Known rows, with every step that occurs
pevo, bage, rilef: [ -8.5 -24.7   8.9  40.5 -15.0 -22.5  28.4  -9.0  36.1  10.6   1.5   1.5
 -12.7 -25.4  -8.6 -21.7  22.4 -35.3   1.9  20.1 -27.2  -8.5  19.0  11.1]
sagam, dadi, fomov, rilef, bage: [  6.6  21.3  39.0  -4.2  -4.4 -17.8  21.9  -4.8  12.2 -43.1 -35.4  47.2
 -16.8  10.3  29.0   5.8  48.2  -6.0   6.8  18.2 -22.8 -41.4  -3.6  -1.6]
rilef, fomov, dadi, sagam: [-10.3  -0.4 -13.6  -3.3   5.4 -17.9  37.4  24.8  29.5 -43.9 -19.8  41.2
  29.4  15.8  46.8  -5.0  36.2 -16.5 -18.9  22.1 -20.6 -32.2  12.4  12.3]
tataz, pevo, sagam, dadi: [ 25.1 -67.4  43.7 -11.0   7.3  10.3  20.9   3.9  21.4  19.4  -8.0  -5.3
   4.0 -16.4  32.2  18.7  -9.8  13.8  -4.9  -0.9  22.5 -28.8  13.4 -23.3]
sagam, dadi, fomov: [ 23.5  -0.6   9.5  15.2   3.0  -1.1  22.6  -6.4  20.6 -15.6 -43.4  32.3
   7.1   4.9  32.0 -12.7  14.5  -0.2  -7.1 -13.8  16.6 -24.7   8.6 -12.6]
tataz, pevo, bage: [ 13.2 -35.7  24.2  19.3  -5.2   5.4  25.9   9.2  28.7  -6.7   8.7 -23.7
   5.4 -34.2  15.2  -9.9 -22.7  -9.9  21.9  26.8  -2.2   3.7  -3.7  25.9]
leba, sagam, dadi, fomov, rilef: [ 33.3   5.3   3.2   4.6  -1.8  -4.7   7.3  -0.4  -2.4 -26.5 -33.9  51.1
  -2.1 -11.3  19.1 -15.5  49.8 -20.6 -13.3 -10.5   3.7 -38.5  10.8  -0.1]
leba, sagam, dadi, fomov, rilef, bage, pevo, tataz: [-17.0 -19.0  36.9 -37.7 -25.9  -1.6  23.0   0.0 -18.1 -26.4 -14.8  20.2
 -48.0  19.0  33.6 -17.0  53.0 -10.2  -5.8  24.4  -3.0  -8.2  26.6  -2.7]
rilef, bage: [-29.8 -15.6  34.6   2.3  12.6  -1.0  21.8 -13.5  31.7 -27.8  -6.5   7.7
 -10.1  24.9  33.9  16.5  10.2  -6.1  11.2  29.0 -30.0   3.3  -2.5  -8.3]
leba, sagam: [ -4.5 -40.0  -4.8  12.4  22.1  18.0   5.0 -13.6  20.6 -11.8   2.1   8.5
   3.7   6.4  21.3  -6.7  11.6 -24.8 -13.9   0.5  -1.8  15.2  14.3 -10.1]
leba, sagam, dadi, fomov, rilef, bage, rogi: [ 13.8 -12.5  26.2 -15.8   2.5   1.0  10.8   4.8  17.8 -43.9 -12.4  33.7
 -23.9  39.9  -2.8  11.9  61.8 -23.0   1.9  16.0 -30.2   1.5   1.6  -9.9]
rilef, bage, pevo: [-69.8 -17.9  42.5 -22.2   0.4  15.8  32.5   2.6  19.6 -11.3  14.0  -5.0
 -15.8  25.7  42.4  18.5  11.6   8.2   3.5  27.3 -25.9  13.0   8.2  -7.2]
rilef, fomov, dadi, sagam, pevo, bage: [ 20.4  26.9 -23.3  21.2 -39.0   8.6  38.3  31.8  26.9 -36.3  -4.7   8.9
  27.4   9.8  25.2 -40.8  41.8 -33.7 -38.3  23.7  -7.7 -34.8  28.5  24.2]
rogi, bage: [-16.4 -26.6   2.3   5.4  -6.0  -6.9  27.1  -8.2  22.0   2.8 -13.9   7.1
   5.9   4.1  32.7  11.0   2.7   3.3  16.1  31.7 -33.4  -0.9  30.7  -3.3]
leba, sagam, pevo, bage: [ 23.6  -4.4 -17.2  35.4 -24.9  38.8  11.6   0.1  21.4  -9.3  14.8 -18.2
   8.6   1.4   4.6 -42.8  20.3 -39.4 -33.8   6.5   7.7   4.6  29.8   5.4]
pevo, sagam, dadi, fomov, rilef: [ 28.3   0.6  18.9  -5.1  -9.9  -7.5  15.6  -5.7  -3.8  -8.3 -35.7  37.6
   0.3 -29.1  27.4  -3.6  44.4   4.1   1.2 -13.6   9.3 -51.3   4.4  -5.0]
fomov, rilef: [ -8.6  -5.6  10.3   0.3  -0.4 -15.7   0.6  10.2  -6.0 -11.0 -18.5  19.4
   5.0 -17.0  26.6   2.5  28.2 -17.8  23.4   7.0 -25.0 -22.2  -1.4  16.1]
bage, rilef: [-23.7 -38.1   9.7  28.5   5.2 -20.5  16.9  -7.7  29.0  11.9 -14.9  15.4
  -7.4  -7.1   9.1  -4.0  26.0 -33.0   9.0  13.8 -26.0  -3.6  16.4  -6.5]
sagam, pevo: [ -0.4  -5.3  -7.9  21.7 -13.1  28.4   1.4  11.7  10.4  -0.9 -15.3  -9.2
  20.0  19.0  32.5 -18.7  18.0 -26.5  -5.9   0.0   4.0  -1.3  20.0  -8.2]
sagam, pevo, bage, rilef, fomov: [ -3.9 -14.6   6.0  39.4 -39.4 -11.0  30.9  15.3  19.8   4.2 -27.9  10.2
 -11.0   1.3   2.4 -28.1  50.6 -46.6 -15.3  12.7 -20.1 -29.0  38.6  10.3]
rogi, bage, pevo, sagam, dadi: [-18.6 -46.6  33.4 -31.7 -19.2  13.4  41.8  -0.1  11.4  36.9   3.5  -3.8
  -7.6   1.6  35.4  21.0   9.1  34.4 -24.9   5.7  -1.7 -28.4  50.2 -29.9]
bage, pevo, sagam, dadi: [-17.9 -45.5  37.2 -27.6  -7.5  18.7  29.3   2.7   9.6  31.6   4.2  -6.3
  -4.7   0.6  35.7  14.4   6.5  24.2 -28.1 -13.9  16.2 -25.0  29.8 -29.1]
rogi, bage, rilef, fomov, dadi: [-32.8 -25.7  13.0  17.1 -13.7 -52.7  35.8  21.5  29.1 -17.5 -29.7  40.9
   8.4  -1.6  26.5  22.0  48.5 -25.2  -5.6  46.3 -55.5 -32.3  30.3  25.2]

Rows
[-27.0 -41.1  18.2  21.6  -2.6 -29.9  25.7   6.0  20.9   4.1 -39.6  30.7
 -12.9   5.1  18.4   3.1  41.5 -31.6   4.8   9.2 -28.6 -22.6  24.0  -1.4]	bage, rilef, fomov
[-17.7 -10.4 -15.9   4.5 -12.6 -39.4  54.0  17.6  38.7 -26.3 -22.1  54.8
  13.6  10.2  29.9  -2.9  57.5 -24.3 -19.5  50.1 -50.9 -39.9  42.0   6.8]	rogi, bage, rilef, fomov, dadi, sagam
[ -4.1   7.5 -29.8  16.8 -37.8  -9.3  41.8  31.7  29.8 -19.8 -22.0  39.5
  20.9  25.1  29.7 -22.7  72.6 -39.4 -34.0  45.4 -36.7 -41.5  57.3  -0.4]	rogi, bage, rilef, fomov, dadi, sagam, pevo
[-57.4 -27.3  14.1 -20.3 -16.9  11.6  37.9   8.4  10.5  17.1   6.9  -6.2
  -1.8   6.4  40.3  13.2   4.5  17.2   8.1  28.7 -28.9   8.2  39.0  -2.1]	rogi, bage, pevo
[-13.8  22.0  28.8   0.8  -0.4 -12.8  18.6 -12.0  11.6 -49.3 -28.5  37.0
 -12.9  -0.3  32.5   4.5  47.6 -10.8  26.7  26.9 -30.0 -19.2 -14.8   8.1]	dadi, fomov, rilef, bage
[-16.1  -9.6 -12.7   8.5   0.4 -33.8  41.4  21.1  37.4 -32.1 -20.5  50.5
  16.8   8.3  30.0  -9.7  56.3 -33.6 -21.4  29.6 -32.9 -37.7  21.5   7.9]	bage, rilef, fomov, dadi, sagam
[ 16.0 -43.9  29.0  -6.2   3.3   6.1  19.7  -9.9  18.3  19.9 -13.2   3.9
   2.4  -1.8  30.1  11.8   5.4  12.4 -22.0 -14.4  15.1 -31.8  20.9 -29.9]	pevo, sagam, dadi
[  7.8  19.4 -34.5  12.3 -13.0  19.9  17.9  29.6  25.2 -32.3  -2.5  13.7
  42.7  23.0  40.9 -28.7  37.7 -32.3 -30.6  19.5  -2.5 -18.6  20.9   0.2]	fomov, dadi, sagam, pevo
[  5.0 -19.5   1.2  14.2 -13.0 -30.3  53.2  31.6  44.2 -33.2  -4.1  31.3
  13.0 -18.7  17.4 -17.6  37.6 -33.9 -13.8  47.3 -27.7 -37.1  16.2  29.0]	tataz, pevo, bage, rilef, fomov, dadi, sagam
[ 16.1   4.1 -20.8   6.5 -36.7   9.6  30.3  47.9  29.5 -33.9   3.5  -2.8
  21.5  36.0   1.0 -23.1  49.3 -36.7 -19.9  25.2 -24.4  -1.7  21.7  20.9]	rilef, fomov, dadi, sagam, pevo, bage, rogi
[ 11.5   8.5 -34.3  11.6 -13.4  36.3  18.1  11.8  19.2 -10.2  -8.3   6.5
  23.9  27.7  35.6 -39.5  30.1 -28.1 -20.8   6.4   7.1 -10.7  31.5 -22.1]	dadi, sagam, pevo
[ -5.6 -18.5  23.7 -14.2  -7.9  21.5  35.3 -10.3  12.9   8.8 -16.9  13.6
  -2.1  -9.2  38.9  -3.5  19.3  25.7 -18.9 -18.9  29.8 -22.5  18.0 -25.3]	bage, pevo, sagam, dadi, fomov
[  6.5  -3.2 -15.7  32.5 -39.1  -4.1  44.3  14.5  27.3  -2.0 -22.4  23.4
  -6.6   9.2   4.1 -46.1  60.3 -47.0 -27.5  17.9 -17.3 -37.8  48.4   0.1]	dadi, sagam, pevo, bage, rilef, fomov
[ -7.1 -18.1  20.3 -18.3 -19.9  16.4  47.7 -13.3  14.9  15.2 -18.9  15.9
  -3.8  -8.6  38.7   3.0  20.7  36.1 -16.8   0.6  12.5 -26.0  38.3 -25.7]	rogi, bage, pevo, sagam, dadi, fomov
[ 36.8 -18.6  32.5  -9.1  -6.5  -2.5  16.3   5.7  -1.8  -8.7 -32.6  28.9
   0.7 -43.5  28.6   3.0  30.3   6.2  14.9  -0.6  16.6 -46.9  -3.5   1.9]	tataz, pevo, sagam, dadi, fomov, rilef
[  2.1 -19.8 -19.3   6.3 -41.4 -19.8  23.1  29.2   3.9 -19.7 -34.8  19.9
  -3.3  24.4  33.3 -45.8  70.0 -54.3 -17.2  34.1 -10.6 -24.5  45.3   6.3]	bage, rilef, fomov, dadi, sagam, pevo, tataz
[ 23.5  30.6 -29.5  25.0 -33.0  15.6  32.2  23.2  32.3 -30.8  13.4  -1.7
  32.9   1.6  20.7 -44.7  28.4 -32.1 -35.1  26.1  -4.5 -21.0  22.6  20.6]	fomov, dadi, sagam, pevo, bage
[  9.2 -16.6  42.5 -24.8  -6.8  -3.3  19.2  -2.1  15.9 -25.0 -14.3  20.7
 -22.3  21.8   4.6  24.2  56.0   1.8  13.9  13.5 -24.9 -11.5  -4.9 -16.6]	pevo, sagam, dadi, fomov, rilef, bage, rogi
[  0.3 -19.5 -23.1   2.3 -53.4 -25.1  35.2  26.8   6.6 -14.0 -34.9  23.4
  -6.0  25.7  33.8 -39.0  71.5 -44.1 -14.2  55.4 -28.2 -28.0  65.2   5.0]	rogi, bage, rilef, fomov, dadi, sagam, pevo, tataz
[-28.1 -38.6  57.0 -34.2  -6.3  17.0  37.5  -5.8  18.5  14.1  10.2  -3.0
 -19.0  17.0  38.0  25.4  15.1  26.8 -28.2   5.2   0.6 -25.0  24.9 -34.2]	rilef, bage, pevo, sagam, dadi
[ 10.2  12.3 -25.0  40.8 -34.3  -8.6  35.8  18.0  43.3 -13.6  10.4  12.4
  14.6  -9.0  -1.6 -46.8  53.5 -52.5 -34.1  35.1 -22.4 -27.2  32.5  15.4]	fomov, dadi, sagam, pevo, bage, rilef
[-50.0 -47.0  26.4 -24.1  -1.9  29.0  27.0  -7.9   7.7  26.2  17.7 -21.6
  -0.8 -16.5  40.1  13.4   5.7  22.2  -4.2  -3.0   8.0   6.4  16.1 -17.3]	bage, pevo, sagam
[  6.5  -1.5  35.5 -16.5  -5.1 -12.9  14.0  12.1  16.3 -37.6 -24.4  28.8
 -19.9  37.6   2.6  18.2  52.6 -12.2  21.4  18.5 -36.9  -8.0  -6.5  -4.8]	sagam, dadi, fomov, rilef, bage, rogi
[-29.1 -41.2  13.9  16.3 -17.8 -36.3  39.0   0.8  23.3  10.2 -41.2  35.8
 -16.2   6.0  18.5  10.3  44.6 -20.6   8.2  31.8 -48.2 -26.5  47.1  -1.7]	rogi, bage, rilef, fomov
